Known rows, with every way that one mark hangs from another:
(L (Q Y) Z): [-24.1  35.4  -4.0  64.3  35.9  19.3   1.0  55.1  17.8  35.4  40.8 -13.5
 -48.0 -46.4  27.2  -0.3   1.2]
(W (E (N (Z C (L (Q Y)))))): [-53.9  -9.7  -5.3  69.7  11.0  21.9 -32.4  38.4  35.0  24.6  56.8 -38.4
 -51.5 -49.3  50.1 -25.2 -79.5]
(N E): [  7.3  12.1  -7.1  59.1   2.8  -5.3   4.6  61.3  11.2  -4.3  38.9  -1.7
 -32.1 -30.6  14.2  -7.8   3.9]
(W (E (N (Z C L)))): [-39.4 -15.8  -7.2  58.2 -14.1   2.8 -33.2  44.4  40.3  23.9  56.4 -30.1
 -52.5 -39.4  50.8 -29.1 -74.7]
(W (E (N Z))): [-16.1 -13.5  -4.6  61.8 -23.5  -5.0   2.6  60.6  30.4  25.9  56.5  -9.7
 -24.3 -34.6  38.1  -7.6 -39.9]
(E (N (Z C L)) W): [-44.8 -15.1 -10.9  54.1  45.6  -6.5 -44.8  38.3  41.3  28.5  45.3  -6.1
 -68.2 -48.0  48.0  -9.6 -47.1]
(E (N (Z C (L Q))) W): [-59.5 -21.2 -18.4  57.3  51.9  -3.6 -41.1  34.1  38.6  41.8  56.9 -20.2
 -77.9 -52.2  48.4  -1.9 -51.4]
(W E): [ -7.7  13.9  -4.0  55.0 -17.6  -6.0   3.0  69.2   8.0  34.4  39.9 -14.9
 -18.8 -32.0  39.0 -21.4  -5.5]
(L (Z C N)): [-32.9  21.2 -11.3  50.8   5.3  -0.7 -34.5  53.7  31.6  16.8  37.6  -8.2
 -74.0 -43.2  56.5 -20.0 -17.4]
(L Q): [-19.4  21.9 -12.6  50.2  19.8 -10.6   4.0  56.5   0.4  32.4  46.2  -9.6
 -39.0 -41.5  24.6  -4.7   8.1]
(E (N Z) W): [-21.6 -12.5  -8.1  58.3  35.6 -14.2  -8.3  54.8  30.6  29.4  45.2  15.0
 -39.2 -42.8  35.0  12.6 -13.1]
(L W Z): [-14.9  26.3 -12.6  51.4  31.8  10.5 -15.5  53.8  30.8  26.2  41.6  -7.4
 -51.8 -42.9  19.4  15.6  -4.4]
(L Q (W (E N)) (Z C)): [-53.8  -5.9 -24.5  67.6  18.9  12.4 -21.6  37.1  39.7  66.4  53.4 -50.4
 -71.3 -49.3  60.4  13.0 -44.4]
(Q Y): [ -4.3  41.1   6.0  55.7  32.8   4.2  -3.0  59.7   2.9   9.4  23.9  10.4
 -17.1 -41.9  25.7 -16.0   8.3]
(L Q (W (E N))): [-30.7  -1.4 -17.3  57.8  23.2  -5.1  -8.2  44.7  14.8  51.7  53.0 -33.0
 -36.0 -51.0  45.9  15.5 -37.7]
(E N): [ -9.2  24.1  -3.2  47.3  27.5 -18.9   0.9  46.6  12.5  34.4  35.2   1.6
 -32.3 -44.2  39.0  -4.4  -8.6]
(Z C): [-23.5  23.0  -9.5  52.1   8.5  -5.3 -12.8  54.3   9.4  20.0  30.5  -3.8
 -45.7 -34.9  37.2 -23.5   8.7]
(W (E (N (Z L)))): [-22.4  -9.0  -1.9  53.6 -10.4  -1.8 -18.8  51.9  35.1  22.4  60.1 -22.6
 -36.7 -41.1  38.3 -20.0 -73.5]
(L (Q Y) (W E) (Z C N)): [-53.6   8.4 -14.5  70.4  21.3  28.0 -45.3  48.8  31.6  21.2  44.4 -38.2
 -66.7 -54.9  61.7  -3.7 -47.9]

Rows:
[-36.2   1.1 -14.3  49.7  37.5  -3.2 -30.8  35.1  23.0  49.2  56.3 -46.6
 -46.5 -56.9  46.3   3.3 -69.7]
(Z (L Q (W (E N))))
[-42.4  -0.6 -10.3  63.2  60.9   4.5 -58.7  42.3  21.6  -3.7  36.0 -21.1
 -73.3 -57.3  56.0 -19.8 -43.6]
(Z C (L (Q Y)) (N (E W)))
[-22.2   8.7  -6.4  45.9  30.4  -3.9 -34.5  39.3  25.9  37.3  44.6 -32.1
 -37.4 -52.4  45.5  -4.7 -67.1]
(Z (L (W (E N))))
[-38.2 -23.4 -25.6  64.7  19.6  19.8 -43.0  38.2  36.5 -24.8  65.3 -29.7
 -77.6 -40.9   1.9   3.8 -60.4]
(N E (Z C (L Q W)))
[-23.3  28.7  -8.9  58.7  61.0  14.5 -13.3  49.4   3.4  11.3  35.7  -7.4
 -30.5 -52.9  16.3  12.4  -3.1]
(L (Q Y) W)
[ -3.9  -3.6 -10.2  55.7  28.2 -20.2 -24.3  63.4  17.1  -5.0  34.0   7.7
 -46.2 -42.2  41.9  -3.0  -5.9]
(Z (N (E W)))
[ -6.5 -12.2 -13.1  57.9  16.5  13.6 -32.1  50.7  36.6 -36.9  58.6  -7.7
 -51.1 -38.2  -7.5   6.5 -55.7]
(N E (Z (L W)))
[-39.9 -17.8 -14.5  62.2  33.5  -9.5 -20.7  48.3  35.1  31.6  42.3   6.1
 -55.2 -41.3  48.1   2.8 -16.4]
(E (N (Z C)) W)
[-53.1  -5.3 -19.4  54.0  34.3   3.3 -44.9  27.8  26.2  50.0  52.3 -53.6
 -63.0 -55.4  58.9  -7.0 -72.7]
(Z C (L Q (W (E N))))
[-42.0  -5.3 -14.2  51.3  38.4   5.3 -50.6  28.5  42.5   1.6  51.3 -13.0
 -66.6 -50.6  29.7   0.2 -70.1]
(E (N (Z C (L W))))
[-25.8   3.5 -18.8  56.3  11.2   0.9  -9.3  58.9   9.2  36.8  51.9 -31.7
 -31.2 -43.2  31.2   7.5 -20.0]
(L Q (W E))
[-14.3 -15.2 -14.2  70.7 -23.4   7.8  -9.3  58.6  30.0 -24.9  50.9  -2.0
 -51.9 -23.5   8.8 -12.3 -12.9]
(N E (Z C))
[-38.7   6.8 -13.6  61.5  57.0  17.4 -64.3  31.5  23.2 -32.4  40.6 -29.7
 -73.0 -59.6  35.9 -10.7 -66.4]
(Z C (L (Q Y) W) (N E))
[-50.7   6.6 -12.6  62.6  50.5  31.7 -49.5  36.6  27.6 -11.5  52.4 -20.2
 -62.4 -52.6  13.9  -3.2 -53.6]
(N (Z C (L (Q Y) W)))
[ -7.5   6.7  -9.3  44.8  32.6  -4.1 -53.5  44.8  24.1 -34.0  43.9 -11.9
 -57.2 -51.6  23.3  -4.9 -60.4]
(Z (L W) (N E))
[-35.7   0.2 -16.5  53.0  13.3  -6.7 -48.4  40.2  19.9 -11.9  51.3 -33.7
 -81.1 -47.6  42.9 -26.8 -55.5]
(Z C (L Q) (N E))
[-27.9  -6.4 -12.8  51.5  36.7 -12.9 -61.7  46.9  28.7  -6.3  34.8 -13.9
 -75.2 -47.2  55.7 -24.5 -40.4]
(Z C L (N (E W)))
[-42.5 -19.4 -12.1  76.2  47.6  22.6 -38.0  48.4  33.3  -7.7  50.1 -16.4
 -68.2 -43.9  22.2  -8.3 -38.8]
(N (E W) (Z C (L (Q Y))))
[-53.7  -4.1 -24.7  60.8   5.5  11.0 -44.3  50.1  33.9  32.9  53.6 -43.4
 -76.5 -49.0  61.0  -0.9 -45.9]
(L Q (W E) (Z C N))
[-22.8  -9.6 -15.9  60.8  25.7 -15.8 -37.5  55.8  21.4  -4.2  31.0   0.0
 -63.9 -40.6  54.4 -12.3  -7.9]
(Z C (N (E W)))
[-53.1  -9.1 -11.7  69.5  20.7  35.3 -48.4  45.7  31.0   1.3  57.3 -40.2
 -51.0 -47.7  28.6 -12.0 -69.6]
(N (Z C (L (Q Y) (W E))))
[-54.2 -21.0 -14.6  61.7  -9.4   3.9 -29.4  39.3  37.1  34.5  67.2 -45.1
 -63.1 -43.4  50.2 -21.9 -76.6]
(W (E (N (Z C (L Q)))))
[ -4.8 -23.2 -13.2  68.2  11.9  -2.2  -4.2  69.5  29.4  -9.6  48.6  12.0
 -40.5 -29.3  10.9   7.9  -1.7]
(N (E W) Z)
[-36.0   0.2 -19.7  57.1   4.8   6.3 -31.5  57.7  29.1  32.7  58.0 -36.2
 -60.8 -51.2  49.5   8.6 -45.1]
(L Q (W E) (Z N))
[-59.0  -9.4  -8.6  65.7  69.6  10.0 -42.0  32.5  35.1  30.4  46.4 -14.4
 -66.3 -57.1  49.6  -4.2 -52.3]
(E (N (Z C (L (Q Y)))) W)
